What can hang from each mark:
budit: fikor
dugo: kater
lavuk: kater noke vozi
fikor: budit vozi
vozi: fikor lavuk noke
noke: lavuk vozi
putu: kater lavuk
kater: putu

Every row comes from one small tree of marks. The marks that hang from a mark follow it in brackets, in alphabetical order. Every link used is in the known rows. Which tree was each row made from?
Known rows:
budit(fikor(vozi(lavuk(kater noke)))): [ 1.86  1.93  3.38  1.67 -0.09 -0.99 -6.09  0.83  0.37 -4.96  0.97 -2.19
 -1.43 -0.38  2.45 -2.12 -2.35  1.24 -3.62  2.08 -5.98 -5.01  4.77]
fikor(budit): [ 0.97  1.02 -0.52  1.58 -1.78  2.07  1.47 -0.08 -0.57 -1.30 -1.45 -0.37
 -0.01  3.04  1.77 -2.01 -0.94 -0.30 -2.30  0.44  0.04  1.62  0.75]
dugo(kater(putu(lavuk(noke(vozi))))): [ 0.81  0.34 -0.12  4.02 -4.67 -1.03  6.51  1.83  3.30 -6.89 -0.59 -2.86
 -1.38 -1.71 -0.17  2.96  0.06  0.15  3.74  2.98 -7.94 -5.22  5.35]
lavuk(noke vozi): [-0.24  0.46  3.60  2.21 -4.22  0.93  3.94 -2.32  0.70 -1.66 -2.38 -2.98
  0.24  0.50  1.61  0.60 -0.09 -0.03 -0.55  3.29 -6.45 -3.43  2.53]
kater(putu): [ 1.18  1.44 -0.58  1.59 -2.96  1.05  2.22  1.10  1.14 -0.60  0.02 -1.64
 -2.90 -1.02 -1.06 -1.21  0.15  0.32  1.50  0.77  0.29 -1.14  0.31]
dugo(kater(putu)): [ 0.76  0.44  0.02  2.23 -2.68 -1.22  4.47  1.05  1.45 -1.25 -0.11 -1.93
 -1.52 -1.29 -0.06 -2.17 -0.80  0.21  1.87 -0.54 -2.20 -1.59  3.85]
lavuk(noke vozi(fikor(budit))): [-0.06  0.48  2.11  3.20 -3.12  0.15  2.82 -2.49 -2.49 -0.39 -4.43 -2.68
  2.45  2.04  2.12  0.45 -2.20 -0.87 -1.72  1.44 -5.31 -1.29  0.65]
putu(kater lavuk(noke)): [ 1.04 -0.01  4.18  2.34 -1.33  1.54  0.87  0.71  2.12 -4.66 -1.83 -1.41
  1.25  0.35  3.11 -0.25  2.98 -0.09  2.84  0.31 -6.14 -2.87  3.44]
fikor(vozi(lavuk noke)): [-1.38  3.71  0.41  2.85 -2.89 -1.15  1.81  1.26 -3.03 -0.07  0.82 -4.49
 -1.50 -0.15 -2.17  2.40 -0.92  4.02 -1.23  0.68 -0.40 -0.82  0.86]
budit(fikor): [ 1.05  0.02  2.58  1.79  0.21  1.03 -3.26  0.63 -0.60 -2.23 -0.23  1.16
 -1.58  0.49  1.32 -2.84 -2.24 -0.07 -2.20  0.17 -1.86  0.03  1.10]
fikor(budit vozi(lavuk)): [ 0.98  2.98 -1.94  2.56 -3.45  1.82  1.12  1.22 -2.54 -0.50  0.13 -2.57
 -0.67  0.80  0.05 -1.19 -1.47  2.95 -4.00  1.02  1.76  0.86  0.41]
dugo(kater(putu(lavuk(noke)))): [ 2.11 -0.03  2.12  3.23 -3.13 -0.03  4.74  2.24  3.23 -4.89 -1.69 -2.25
 -0.34 -1.31  1.41  0.43 -0.09  0.75  3.11  0.64 -6.97 -2.96  4.44]
lavuk(noke(vozi(fikor))): [-1.56 -0.04  0.64  2.76 -2.24 -0.65  2.69 -2.86 -0.48 -2.55 -0.91 -1.96
 -1.08 -0.14 -0.70  2.26 -1.51 -0.35  1.15  1.58 -4.63 -4.54  2.02]
lavuk(kater noke): [ 1.32  0.37  3.55  0.55 -0.65 -0.28 -0.60 -1.39  3.13 -4.29 -0.64 -1.65
 -0.77  1.93  3.16 -1.60  0.60 -0.88  0.17  1.63 -6.34 -4.45  4.68]
kater(putu(lavuk(noke(vozi(fikor))))): [ 0.89  0.73 -0.59  4.28 -3.69 -0.23  2.90  1.24  0.44 -4.63 -1.55 -2.33
 -2.17 -2.16 -1.88  4.43 -0.18  0.69  4.22  2.22 -5.07 -4.31 -0.42]
noke(vozi(fikor lavuk)): [-1.05  2.12 -0.98  4.71 -2.59 -0.32  1.13 -1.07 -3.91 -2.49 -0.25 -1.82
 -2.02 -2.07 -1.70  2.09 -1.25  4.04  0.22  0.81  0.97 -4.44 -1.12]
putu(kater): [-0.36  0.48  2.01  1.29 -0.83  0.40  1.07 -0.33  0.47 -0.94 -0.09 -1.04
  0.09  0.41  1.74 -3.02  2.17 -0.57  1.69 -0.83 -1.26 -1.52  2.92]
budit(fikor(vozi)): [ 0.65  0.37  0.79  1.27 -0.49  0.88 -3.33  1.43 -0.71 -0.74  1.29 -0.82
 -2.04 -0.46 -0.38 -2.85 -2.75 -0.67 -2.73  0.52 -1.92  1.40  0.43]
fikor(budit vozi(noke(lavuk(kater)))): [ 0.06  4.26  0.39  0.25 -0.76 -3.15  0.12  1.61 -1.81 -1.33  0.03 -3.48
 -1.57  5.45  0.07  0.26 -0.60  0.28  0.48  0.34 -2.60  0.85  3.06]
putu(lavuk): [ 2.03  0.57  1.01  3.08 -1.64  2.69  0.65  2.20  0.26 -3.26 -1.52 -0.12
 -1.04 -0.03  0.95  0.23  1.49  1.96  0.94  0.40 -1.33  1.10 -2.16]
vozi(fikor noke): [-1.84  1.34  1.98  2.69 -0.07 -2.08  0.93 -0.58 -3.54  0.81 -1.86 -2.36
 -0.27  1.26 -1.09  1.91 -1.68  1.61  1.24 -2.24 -1.81  0.65 -1.05]
noke(vozi(fikor)): [-1.31  0.34 -1.24  3.12 -1.82 -0.71  1.69 -1.40 -2.19 -1.59 -0.30 -1.41
 -1.91 -0.80 -1.82  1.54 -1.03  0.36  1.20  0.69 -0.81 -1.92 -1.08]
fikor(budit vozi): [ 0.62  1.20 -2.32  1.05 -2.64  1.72  1.62  0.93 -0.89  0.16  0.25 -2.25
 -0.65  2.00 -0.12 -1.81 -1.42 -0.77 -2.91  0.70 -0.08  3.43  0.48]
fikor(budit vozi(lavuk(kater))): [ 2.08  3.45 -1.45  1.98 -1.94  0.17 -1.80  1.58 -1.29 -2.88  0.38 -2.96
 -0.65  1.37  1.74 -2.01 -0.58  1.96 -3.53  1.30 -0.51 -0.59  1.83]
lavuk(kater noke vozi): [ 0.92  0.83  4.39  1.69 -2.70 -0.92  1.04 -1.69  2.00 -3.79 -2.17 -3.31
  0.40  0.99  3.04 -0.10  0.40 -0.97 -0.07  3.66 -8.56 -5.19  3.94]
putu(kater lavuk(noke(vozi))): [-0.18  0.19  2.10  3.03 -2.89  0.41  2.97  0.29  2.31 -6.80 -0.53 -1.94
  0.21 -0.08  1.54  2.37  3.18 -0.48  3.46  2.63 -7.15 -4.98  4.68]
noke(lavuk(kater(putu)) vozi(fikor)): [ 0.87  3.05 -1.12  2.01 -1.56 -3.63  0.23  0.38 -1.09 -2.89  0.31 -1.74
 -4.72 -0.36 -2.24  0.69 -0.07  0.67  5.61  1.07 -0.80 -5.47  0.46]
fikor(budit vozi(lavuk(kater) noke)): [ 0.41  4.67 -0.52  2.28 -1.83 -2.22 -0.77  2.28 -2.40 -2.64  0.09 -4.66
 -0.11  2.67  0.61  1.13 -0.95  2.61 -2.82  0.96 -2.25 -0.40  2.97]

Write each row's tree:
[ 0.75  0.75  2.72  2.62 -1.66 -1.62 -0.02 -1.99 -1.32 -2.50 -4.29 -2.75
  2.53  2.56  3.79 -0.17 -1.44 -1.79 -1.39  1.77 -7.54 -2.70  2.14]  lavuk(kater noke vozi(fikor(budit)))
[ 1.32  2.70  1.89  2.54 -1.25 -2.22 -0.71 -0.84 -3.96 -1.11 -3.68 -1.64
  0.39  3.09  2.06 -1.47 -0.84  0.51  1.17  0.22 -2.32 -1.08 -0.89]  noke(lavuk(kater vozi(fikor(budit))))
[ 0.89  0.39  4.93  3.46 -3.56  0.90  2.93  0.26  1.15 -3.92 -3.15 -2.90
  2.40 -0.44  3.14  1.13  3.05 -0.26  2.55  2.07 -8.32 -3.44  2.73]  putu(kater lavuk(noke vozi))
[ 0.25  2.53  1.23  5.46 -3.66 -2.07  2.58  3.17 -3.73 -0.56 -3.96 -4.50
  0.14 -2.12 -2.28  5.25 -0.29  2.28  4.26  0.45 -4.24  0.06 -3.90]  kater(putu(lavuk(vozi(fikor noke))))
[ 1.02  3.03  1.17  4.54 -5.03 -0.62  4.09  3.84 -0.99 -2.01 -2.89 -4.31
 -0.56 -1.27 -1.70  5.15  1.10  2.37  3.39  2.52 -4.69 -0.64 -1.59]  kater(putu(lavuk(vozi(noke))))
[-1.00  3.10  2.79  0.96 -0.14 -2.34 -2.08  1.75 -3.02 -0.03  1.12 -1.49
 -2.99  2.36 -1.95  0.01 -2.90  1.47  0.14 -0.09 -2.42  0.76  1.60]  budit(fikor(vozi(noke(lavuk))))
[ 1.04  2.18  0.94  2.67 -1.22  0.74 -3.85  1.65 -2.43 -1.68  1.30 -1.04
 -2.16 -1.59 -0.19 -2.20 -2.77  2.94 -3.92  0.72  0.01 -0.81  0.30]  budit(fikor(vozi(lavuk)))
[ 0.78  1.67  2.92  2.20 -1.59  0.89 -3.16  0.44 -0.95 -2.72  0.87 -1.71
 -1.57 -0.78  0.80 -1.24 -3.04  2.12 -4.09  1.76 -3.76 -3.57  3.12]  budit(fikor(vozi(lavuk(noke))))
[ 2.20  0.42  4.36  4.29 -1.64 -0.76 -1.05  0.14 -0.42 -4.58 -4.32 -2.79
  1.69 -0.35  2.88  1.88  0.74  0.33  1.98  1.60 -9.11 -3.44 -0.90]  putu(lavuk(kater noke vozi(fikor)))
[ 0.18  4.76  0.54  0.35 -1.95 -4.08  0.56  2.88 -0.13 -0.50  1.53 -4.44
 -4.09  1.47 -2.69  0.89 -0.02  1.15  4.21  0.82 -2.30 -1.70  2.52]  fikor(vozi(noke(lavuk(kater(putu)))))
[ 3.02  0.23  3.63  2.14 -0.55  0.71 -1.51  1.27  3.30 -6.71 -1.73 -1.14
 -0.38  1.24  3.46  0.19  1.78  0.18  1.25  1.60 -7.35 -3.19  2.40]  putu(lavuk(kater noke))
[-2.32  1.90  2.51  3.91 -2.34 -2.79  2.63 -0.86 -4.55  1.18 -3.26 -3.90
  0.98  0.22 -1.02  3.36 -1.59  1.34  0.99 -0.11 -3.99  0.03 -1.77]  lavuk(vozi(fikor noke))
[ 0.15  0.97 -0.03  3.71 -2.95  0.33  1.82 -1.10 -4.22  0.70 -3.91 -1.97
  1.77  1.05  1.06 -0.32 -1.88 -0.11 -1.75  0.27 -1.85  1.45 -2.30]  lavuk(vozi(fikor(budit)))
[ 1.88  2.45  0.28  3.46  0.18 -0.88 -3.34  0.21 -3.60 -2.89 -2.15 -1.30
  0.53  1.46  2.72 -1.79 -1.24  2.91 -2.24 -1.11  0.15 -2.16 -0.27]  vozi(fikor(budit) lavuk(kater))
[ 0.28  2.28  1.88  5.14 -4.78 -2.88  6.41  3.60 -0.72 -2.96 -2.98 -4.83
  0.80 -1.44 -0.49  3.96  0.02  1.95  3.94  1.24 -7.15 -0.82  1.93]  dugo(kater(putu(lavuk(vozi(noke)))))
[ 0.45  0.29  2.58  4.89 -1.87 -0.19  0.51  1.15 -3.11 -1.29 -3.78 -2.35
  2.54 -2.01  1.41  0.71  2.22  0.63  3.81 -0.69 -4.08 -0.28 -2.47]  putu(kater lavuk(vozi(fikor)))
[ 0.11  3.53  3.44  0.35  1.30 -4.05 -4.86  2.25 -1.70 -2.08  1.19 -1.90
 -2.74  3.03 -0.15 -0.75 -2.21  0.52  0.70  0.04 -4.48 -0.77  2.90]  budit(fikor(vozi(noke(lavuk(kater)))))
[ 1.23  1.33  0.67  3.01 -1.41 -1.55 -0.88 -0.50 -2.91 -1.59 -3.67 -2.40
  2.10  1.78  2.74 -1.13 -1.16 -1.23 -1.23  0.51 -3.79 -0.19 -0.70]  lavuk(kater vozi(fikor(budit)))
[-1.42  3.30  2.07  4.29 -0.98 -2.01  0.32 -0.22 -5.34 -0.16 -1.73 -2.82
 -0.56 -0.09 -0.93  2.44 -1.62  5.19  0.26 -1.78  0.09 -1.88 -1.30]  vozi(fikor lavuk noke)
[ 2.18  1.16  0.70  4.84 -5.06 -0.73  5.56  3.19  0.30 -3.02 -2.73 -3.24
  0.19 -2.83  0.42  0.85  0.40  1.43  3.09  1.64 -5.34 -1.15  0.89]  dugo(kater(putu(lavuk(vozi))))
[-0.54  3.20  3.72  1.78  1.58 -4.49 -1.55 -0.10 -3.29 -0.88 -1.59 -2.01
 -1.89  3.20 -0.01  0.61 -0.59  1.98  3.84 -2.11 -2.47 -2.06  0.43]  vozi(fikor noke(lavuk(kater)))
[ 2.35  0.71  0.21  3.81 -2.84 -0.11  3.75  3.63  1.67 -3.67 -1.18 -1.55
 -1.04 -1.92  0.48 -0.51  0.42  1.50  3.23 -0.38 -3.02 -0.16  1.57]  dugo(kater(putu(lavuk)))
[ 1.08  2.60  1.78  1.42 -2.14 -0.45 -1.22 -0.12  1.19 -3.56  0.86 -3.74
 -1.35 -0.28  1.46 -0.82 -0.04  2.09 -1.75  2.29 -4.53 -4.92  3.95]  fikor(vozi(lavuk(kater noke)))
[ 0.56  2.48 -1.03  2.09 -0.57 -2.66 -0.46 -0.71 -2.80 -3.74 -1.11 -0.60
 -1.94  3.58  0.55 -0.14 -0.79 -0.06  1.90  0.49 -1.05 -2.74  1.08]  noke(lavuk(kater) vozi(fikor(budit)))
[ 1.71  3.20  1.69  2.67 -2.29 -3.38  0.16  0.50 -2.11 -0.21 -2.41 -2.68
 -2.44 -0.76 -0.58 -0.56  0.15  0.99  4.88  0.67 -2.15 -4.11 -1.43]  noke(lavuk(kater(putu) vozi(fikor)))
[ 2.63  1.85  0.12  4.10 -5.19  1.59  3.01  3.27  0.11 -2.30 -2.56 -2.77
 -1.17 -2.70 -0.71  2.05  1.58  1.79  2.66  2.95 -2.94 -0.94 -2.70]  kater(putu(lavuk(vozi)))
[ 0.07  0.62  1.56  1.05 -2.00 -1.23  1.20 -1.59  3.14 -6.37  0.52 -2.23
 -1.81  1.25  1.48  0.99  0.41 -1.35  0.74  3.95 -7.10 -6.80  6.05]  lavuk(kater noke(vozi))
[ 0.25  3.85  2.36  2.11  0.37 -3.06 -5.79  2.71 -2.45 -3.51  1.22 -3.24
 -1.47  0.42  0.24  0.11 -2.56  2.67 -2.89  0.62 -4.00 -2.29  2.98]  budit(fikor(vozi(lavuk(kater) noke)))
[ 1.81  0.65  2.88  4.46 -5.30 -0.65  6.38  1.86  2.10 -4.06 -3.18 -3.81
  0.83 -2.12  1.45  1.79  0.10  0.63  3.06  2.64 -8.96 -3.58  3.80]  dugo(kater(putu(lavuk(noke vozi))))
[ 0.62  2.89 -1.94  4.11 -1.61 -1.59 -1.52 -0.12 -3.45 -5.20 -1.08 -1.77
 -0.49  0.78  1.18  0.84 -1.17  2.26 -1.61  1.15 -0.67 -4.18  1.23]  noke(vozi(fikor(budit) lavuk(kater)))
[-1.07  3.81 -0.21  0.94 -2.29 -1.26  2.74  1.00 -3.09  0.44 -0.11 -2.95
 -1.50  4.82 -1.50  0.96 -1.37  1.34  0.03  0.14 -0.53  2.53  1.53]  fikor(budit vozi(noke(lavuk)))
[-0.22  1.33  3.19  3.62 -1.43  0.18  0.02 -2.24 -2.38 -1.34 -1.90 -1.74
 -0.38 -0.63  1.01  0.31 -1.50  3.83 -0.82 -0.28 -1.65 -4.67  0.30]  vozi(fikor lavuk(noke))
[-1.13  3.12  1.69  2.42 -0.24 -2.27  1.37 -0.27 -5.31  0.74 -2.80 -1.33
 -0.36  4.83 -0.26  1.15 -2.08  2.04  1.40 -2.20  0.12  1.58 -0.58]  vozi(fikor(budit) noke(lavuk))
[ 2.04  1.22  2.11  0.64 -1.83 -0.83  0.20  0.24  4.05 -3.64 -0.31 -2.54
 -2.10  0.30  1.52 -1.25  0.45 -1.16  1.89  2.14 -5.54 -5.30  4.77]  lavuk(kater(putu) noke)
[ 0.42  1.10 -0.24  2.25 -1.99 -2.79  0.90 -0.75  1.58 -4.49 -0.18 -3.27
 -2.30 -1.01 -0.61  1.80 -0.74 -1.46  3.33  2.50 -6.13 -7.27  3.62]  lavuk(kater(putu) noke(vozi(fikor)))
[-1.03  2.04 -0.23  2.67 -1.85 -1.30  2.32 -1.68 -3.06 -1.20 -0.21 -0.52
 -3.45  0.52 -2.34  1.16 -0.87  1.79  3.62  0.28  0.70 -3.11 -0.88]  noke(lavuk vozi(fikor))
[-0.42  2.60  1.68  3.45 -1.23 -3.84  0.00 -0.06 -4.24 -1.43 -3.95 -4.04
  2.50  3.26  1.68  2.24 -1.79 -0.28 -0.47  0.32 -5.60  0.07  0.42]  lavuk(kater vozi(fikor(budit) noke))
[ 1.91  3.36  0.41  1.58 -3.43 -1.04 -0.40  1.47  2.01 -3.05  1.28 -4.81
 -2.67 -1.71 -0.19 -0.49  0.08  1.87  0.17  2.72 -3.75 -5.78  4.17]  fikor(vozi(lavuk(kater(putu) noke)))
[ 1.04  1.60  3.64  2.99  0.09 -1.44 -2.70 -1.59 -1.18 -3.58 -1.71 -1.97
 -0.35 -0.04  2.69 -0.58 -0.88  2.73 -0.23 -0.09 -3.80 -6.26  2.03]  vozi(fikor lavuk(kater noke))
[ 1.47  2.77  3.39  1.62 -2.24 -1.57  0.51 -0.47 -0.62 -2.18 -1.60 -1.92
 -1.93  1.57  1.58 -1.48  1.31  1.08  2.29  2.40 -3.08 -3.56  1.14]  noke(lavuk(kater vozi))
[ 0.14  3.73  1.08  3.71  0.34 -3.10 -2.54  0.63 -4.81 -2.70 -2.55 -2.80
  1.01  2.94  1.95  1.56 -1.58  3.32 -1.44 -1.49 -1.53 -1.55  1.09]  vozi(fikor(budit) lavuk(kater) noke)
[ 1.77  1.01  2.14  4.77 -4.36  0.14  2.63  1.25 -0.85 -1.88 -4.33 -3.37
  0.21 -2.69 -0.26  3.10 -0.12  1.17  3.43  1.88 -6.10 -2.47 -2.33]  kater(putu(lavuk(noke vozi(fikor))))
